Each row was made from one walk, in order. Every step used is in the known rows, and no mark comes twice. Write each row's walk.
Known rows
pumetof > gizu > gepevov > gemi > fazud: [  1 -26   2  29   0  -3   8  21  -7   5  30   2   0  57  32 -29 -16 -20
   5]
fazud > gizu > gepevov > latad: [ 24 -35  19   7 -30  19   1  14   8  -1 -20  -4   1  26  31 -35 -13  -3
 -30]
gizu > gepevov > latad > pumetof > gemi > fazud: [ 15 -13  32   7  19  17  28 -16  -2  15  27  -4  30   4  38  14 -18  -2
 -33]
gemi > fazud > gizu: [  8 -27  11  25  -9  -2   1  12  -1 -12  16 -12 -15  17  44 -32 -20  -9
  -6]
gepevov > latad > pumetof > gizu > fazud: [  0 -20  27  29   3  26  21  17  -3   8  -9 -11   8  22  49   7 -39  13
 -31]
gepevov > gemi > fazud > gizu > pumetof > latad: [  1 -47 -10  34   7  -7  -5 -15  -9  27  49  -1  31  42  14 -28 -13 -47
  18]
gepevov > gemi: [-27 -34  10  -1 -12  -5   9  20  -5 -10 -25 -15   3 -17  18 -35  -1 -32
   5]
gemi > fazud > gizu > gepevov > latad: [ 36 -33  18  21  -9  18  -4  13   6   0  20  -5   5  32  43 -33 -23  -8
 -32]
gizu > gepevov: [ -5 -11  11 -11 -25   1  -6  13   1  -7 -35   4 -23 -13  45 -44  -7  -6
  -3]
gizu > fazud > latad > pumetof > gemi: [  6 -18  36   0   3   5  28  14  -7   4  -6   2  35 -11  37  14 -46  -4
  11]
fazud > latad > pumetof: [  1 -23  26  -1   4   3  19  44  -2   1 -15 -19  17 -32  33   2  -9  -6
  14]
fazud > latad > pumetof > gizu > gepevov > gemi: [ 12 -35  14  20  -1   6  32  54  -3  20  10  -6  34  49  11   9 -11 -20
  26]
gizu > fazud > latad: [ 12 -26  28  -2 -13   1  -9  42  -2 -12 -22   3   2 -22  52 -39 -45  -5
  12]
gemi > pumetof > latad: [-20 -18  -8  12   4  13  19 -24  -7  18 -26 -12  -7 -25  34 -28 -12  -6
  -1]
fazud > gizu > gepevov: [ 12 -23   5   6 -36   5  -1  13   3  -5 -20   3 -16  31  36 -36 -15  -5
  -2]
pumetof > gemi: [-26 -10  17  -2 -26  -6  11 -17  -8 -12 -37  -3  -5 -20  34 -28  -7   3
 -12]
gemi > fazud: [ -9 -14  15   8   2  -8  -6  12  -6 -12   3 -10 -19 -26  54 -38 -14  -8
  -8]
latad > pumetof: [-24 -12  15   0   1   3  20  13  -1   1 -24 -19  -9 -30  38   2  -3  -6
  -4]
gizu > pumetof > latad: [-23 -17  -8   1 -11  -4 -18 -21 -10  17 -18   6   1 -22  37 -40   1 -11
   6]
gemi > pumetof > gizu > gepevov: [ -6  -8 -26  26  -8  25  21  12  -3  13 -18   5 -31  36  40 -30 -14   9
  -7]
gepevov > gemi > pumetof: [-28 -34 -20  12   7  18  29  17  -7   7 -11 -18  -2 -19  13 -28  -6 -37
   2]

Write each row's walk
[-15  -8  23  14  17  -4  30 -16  -7   3  20 -11  10 -11  36  16 -15  -6
  -9]
latad > pumetof > gemi > fazud
[-18 -32 -22  40   7  24  31  16 -11  11   5  -2  -6  41  28 -23 -44 -22
   2]
gepevov > gemi > pumetof > gizu > fazud
[ 17 -16  17  17  -7   9  22  48  -1  14  -5   0  10  34  34   5 -13   9
  15]
fazud > latad > pumetof > gizu > gepevov
[ 11 -24  29   2   8   9  13  44   0   4  -8  -7  17 -22  48   4 -44  -9
  17]
gizu > fazud > latad > pumetof
[-27  -6  22   1  -5   1  34 -17  -6  -1 -20 -11   9 -19  29  13  -8   0
  -8]
latad > pumetof > gemi
[ 27 -14  18  28  16   6  18  48  -3  18  39  -2  10  42  44  10 -24   4
  15]
gemi > fazud > latad > pumetof > gizu > gepevov
[-15 -34  14  11  10  -9   7  20  -6  -5  20 -16   4  -9  29 -33 -11 -36
   3]
gepevov > gemi > fazud
[-10 -20  21  26  -1  21  26  22  -1   5 -18 -22   8  13  35   7  -4  18
 -33]
gepevov > latad > pumetof > gizu
[  8 -21  23  -9 -20  16  -7  15   3  -2 -36  -3  -4 -17  42 -40  -5   3
 -32]
gizu > gepevov > latad
[ -9 -23  28   1   3  20  21  18   1   3 -25 -26  13 -36  34   3  -3  -2
 -32]
gepevov > latad > pumetof
[  7 -19  15  14 -26  18  -2  18   2   2 -28   0  -7  29  42 -36 -10  18
 -34]
pumetof > gizu > gepevov > latad
[-14 -11  20  10  -2  -9   8 -18 -10 -11   1  -3  -3 -11  42 -26 -14  -3
 -14]
pumetof > gemi > fazud
[ 20 -18  13  20 -18   0  11 -20  -2  -3  22   9   2  49  33 -22 -26  -7
  -7]
pumetof > gemi > fazud > gizu > gepevov
[  5 -42 -12  37  10  23  29  49  -9  13  15  -1  17  37  24 -26 -49 -22
  18]
gepevov > gemi > pumetof > gizu > fazud > latad
[  7 -29  -9  32  -1  -5 -16 -22  -7  22  37   5   6  29  35 -33 -16 -18
   6]
gemi > fazud > gizu > pumetof > latad
[ -4 -19  32  -1  -2   0  33  16  -6   4 -18  -9  32 -21  22  12 -11  -2
  10]
fazud > latad > pumetof > gemi
[ 23 -24   5  18 -16   2  -4  12   4  -1  23   1 -17  38  42 -34 -25 -13
  -4]
gemi > fazud > gizu > gepevov
[ -8  -3   5  16 -10  10  24  17  -1  12 -16  -2 -10  38  38   8  -9   8
  -2]
latad > pumetof > gizu > gepevov
[  5 -27 -19  29   0   2 -14  11  -5   4  35   4 -11  23  41 -35 -14 -17
  -4]
gemi > fazud > gizu > pumetof
[ -4 -29  -9  19 -20  -1 -13 -21  -8  17  -5   5   6  20  27 -35  -7 -12
   7]
fazud > gizu > pumetof > latad
[ 12 -20  20  34  21   1  22  48  -5   9  31 -17   9  23  42   9 -20   7
  11]
gemi > fazud > latad > pumetof > gizu
[ -1 -22   4  33  20   6  33  20  -5  22  41  -9  14  58  26  14 -17 -24
   8]
latad > pumetof > gizu > gepevov > gemi > fazud
[-24 -10  10  24  -1   5  26  17  -5   3 -17 -15 -11  16  37   6  -5  13
  -5]
latad > pumetof > gizu
[ 23 -36  23   6  29   2  25  48   0  21  47 -11  39   9  20   9 -18 -42
  25]
gizu > gepevov > gemi > fazud > latad > pumetof
[-13 -13 -19  38   1  26  21  12  -9   5 -10   3 -29  25  53 -27 -46   7
 -10]
gemi > pumetof > gizu > fazud
